What can hang from each mark:
j_290: j_446 j_711
j_924: j_714
j_711: j_290 j_764
j_44: j_77
j_157: j_210
j_764: j_44 j_711
j_503: j_446
j_26: j_764
j_210: j_157 j_764 j_924
j_77: j_44
j_714: j_924

Each row was made from one small tree. The marks that hang from a mark follow it in brackets, in the order of their numbers. Every link used is in the known rows. Write each row's tree.
(in the rows, 128 means zero)
Known rows:
j_711[j_290[j_446] j_764[j_44[j_77]]]: [141 151 123 140  78 185 147 112 167  86 133 128 111 124 141 119  90 120
 188  85]
j_44[j_77]: [120 134 125 142 106 157 153 151 140 100 113 134 117 125 110 109 102 125
 166 143]
j_157[j_210]: [123 145 128 137 157 162 129 147 129  98 111 128 111 136 123 112 119 141
 162 142]
j_503[j_446]: [133 134 128 135  76 160 130 158 153 110 107 109 129 121 129 125 105 134
 169 138]
j_764[j_44 j_711]: [103 153 121 109 157 165 125 139 192  85 133 147 113 113 145 160  99 120
 154 114]
j_210[j_157 j_764 j_924[j_714]]: [110 153 131 115 215 177 116 157 168  83 155 101 120 148 146  93  94  97
 141 160]
j_290[j_446 j_711[j_764]]: [115 138 123 129  55 159 151 149 102 103 135 121  93  85 142 133 101 124
 173 134]
j_157[j_210[j_924[j_714]]]: [119 149 132 127 171 165 122 159 139  86 119 118 107 146 128  93 111 135
 166 168]
j_157[j_210[j_764[j_44[j_77] j_711[j_290]] j_924]]: [ 78 158 123 128 225 180  95 144 168  67 134 137 111 145 134 107 104 116
 147 126]
j_26[j_764[j_44[j_77] j_711]]: [ 77 150 117 126 153 159 128 128 199  78 124 147 125 103 113 151  94 115
 159 112]
j_711[j_764[j_44]]: [145 154 127 131 147 167 144 125 161  75 126 127 108 118 137 135 102 133
 177 102]
j_764[j_44[j_77] j_711]: [ 88 149 119 120 131 161 131 143 193  76 129 155 114 113 131 146  96 116
 156 125]
j_157[j_210[j_764[j_44[j_77] j_711[j_290]] j_924[j_714]]]: [ 81 164 126 120 197 181 103 153 179  57 137 132 112 151 137 104 102 117
 157 142]
j_290[j_446 j_711[j_764[j_44]]]: [106 143 121 127  52 159 148 146 126  94 139 124  93  85 146 142  96 119
 169 125]
j_210[j_157 j_764[j_711] j_924[j_714]]: [ 92 159 129 101 229 182 106 156 180  72 162 113 119 139 156 109  95  94
 136 159]
j_210[j_157 j_764[j_44[j_77] j_711[j_290[j_446]]] j_924]: [ 73 154 119 117 200 191  95 132 198  78 167 125 119 136 157 112  82  77
 126 124]
j_77[j_44]: [100 137 132 129 142 177 135 155 110  86 104 123 122 137 134 123 105 120
 151 118]
j_714[j_924]: [131 132 137 134 220 148 148 153 107 122 116 131 115 121 128 109 110 137
 174 126]
j_157[j_210[j_764[j_711[j_290]] j_924[j_714]]]: [ 98 163 130 115 214 182 102 154 156  70 135 125 112 149 141 103 109 125
 161 142]
j_26[j_764]: [118 142 124 132 163 155 137 132 158 106 114 124 126 111 110 135 102 128
 167 113]
j_711[j_290]: [155 142 128 123 165 176 141 129 144 133 120 124 123 143 137 119 102 132
 175 104]

Which tree is each row?
[108 146 127 124 240 177 106 144 156  94 152 106 119 141 144  99  97  96
 128 142]
j_210[j_157 j_764 j_924]
[ 95 149 117 119  90 177 131 130 198  90 137 152 115 118 143 142  88 108
 164 106]
j_764[j_44[j_77] j_711[j_290[j_446]]]
[101 152 120 115 146 174 130 130 197  94 130 152 121 129 140 141  93 115
 164 107]
j_764[j_44[j_77] j_711[j_290]]
[ 93 166 126  96 241 194 100 141 216  76 169 116 123 152 168 116  85  88
 138 134]
j_210[j_157 j_764[j_44 j_711[j_290]] j_924[j_714]]
[ 94 151 124 109 221 191  95 134 170  96 165 116 118 135 162 110  91  87
 130 124]
j_210[j_157 j_764[j_711[j_290[j_446]]] j_924]
[ 83 164 126  99 225 182 103 152 210  60 167 118 118 140 161 120  88  87
 132 150]
j_210[j_157 j_764[j_44 j_711] j_924[j_714]]
[ 88 161 125 121 240 182  90 141 169  73 136 133 111 144 143 116 105 117
 146 118]
j_157[j_210[j_764[j_44 j_711[j_290]] j_924]]
[ 98 150 125 122 238 176 101 141 184  83 157 110 119 141 149 109  90  89
 122 132]
j_210[j_157 j_764[j_44] j_924]
[149 156 126 136 147 181 145 111 166  91 125 129 117 138 137 117  95 129
 186  87]
j_711[j_290 j_764[j_44[j_77]]]
[164 149 128 133  97 188 146 114 136 103 131 118 110 123 147 119  98 130
 191  86]
j_711[j_290[j_446] j_764]
[117 156 122 104 174 177 122 126 195 102 134 145 119 128 153 154  95 120
 161  93]
j_764[j_44 j_711[j_290]]
[ 77 161 125 111 181 171 115 164 200  45 149 136 112 131 137 118  89 101
 155 143]
j_210[j_764[j_44[j_77] j_711] j_924[j_714]]
[161 158 127 127 169 184 140 108 165  99 128 125 115 138 147 127  97 133
 186  79]
j_711[j_290 j_764[j_44]]
[ 89 153 119 116 173 159 123 127 198  86 126 142 124 102 124 161  97 120
 159 101]
j_26[j_764[j_44 j_711]]
[102 155 126 138 175 167 115 146 158  70 125 128 112 138 128 121 114 127
 149 120]
j_157[j_210[j_764[j_44]]]
[ 87 159 124 126 185 170 105 146 170  63 130 138 111 131 134 134 113 125
 147 120]
j_157[j_210[j_764[j_44 j_711]]]
[ 96 156 127 122 239 180  93 145 147  82 133 128 111 144 138 107 111 124
 151 127]
j_157[j_210[j_764[j_711[j_290]] j_924]]
[ 94 153 118 116 142 171 123 116 202  96 132 138 125 106 133 158  90 114
 163  85]
j_26[j_764[j_44 j_711[j_290[j_446]]]]
[ 71 156 123 131 211 171  96 152 167  56 133 137 107 135 129 111 106 115
 144 139]
j_157[j_210[j_764[j_44[j_77] j_711] j_924]]
[110 152 120 107 117 180 124 127 196  99 140 145 114 116 156 155  92 113
 161  93]
j_764[j_44 j_711[j_290[j_446]]]
[ 97 152 124 114 203 178 114 141 169  89 152 124 123 126 149 132 105 100
 131 127]
j_210[j_157 j_764[j_711]]
[101 149 123 137 145 163 133 150 178  68 133 133 118 128 122 127  97 111
 150 112]
j_210[j_764[j_44[j_77]]]
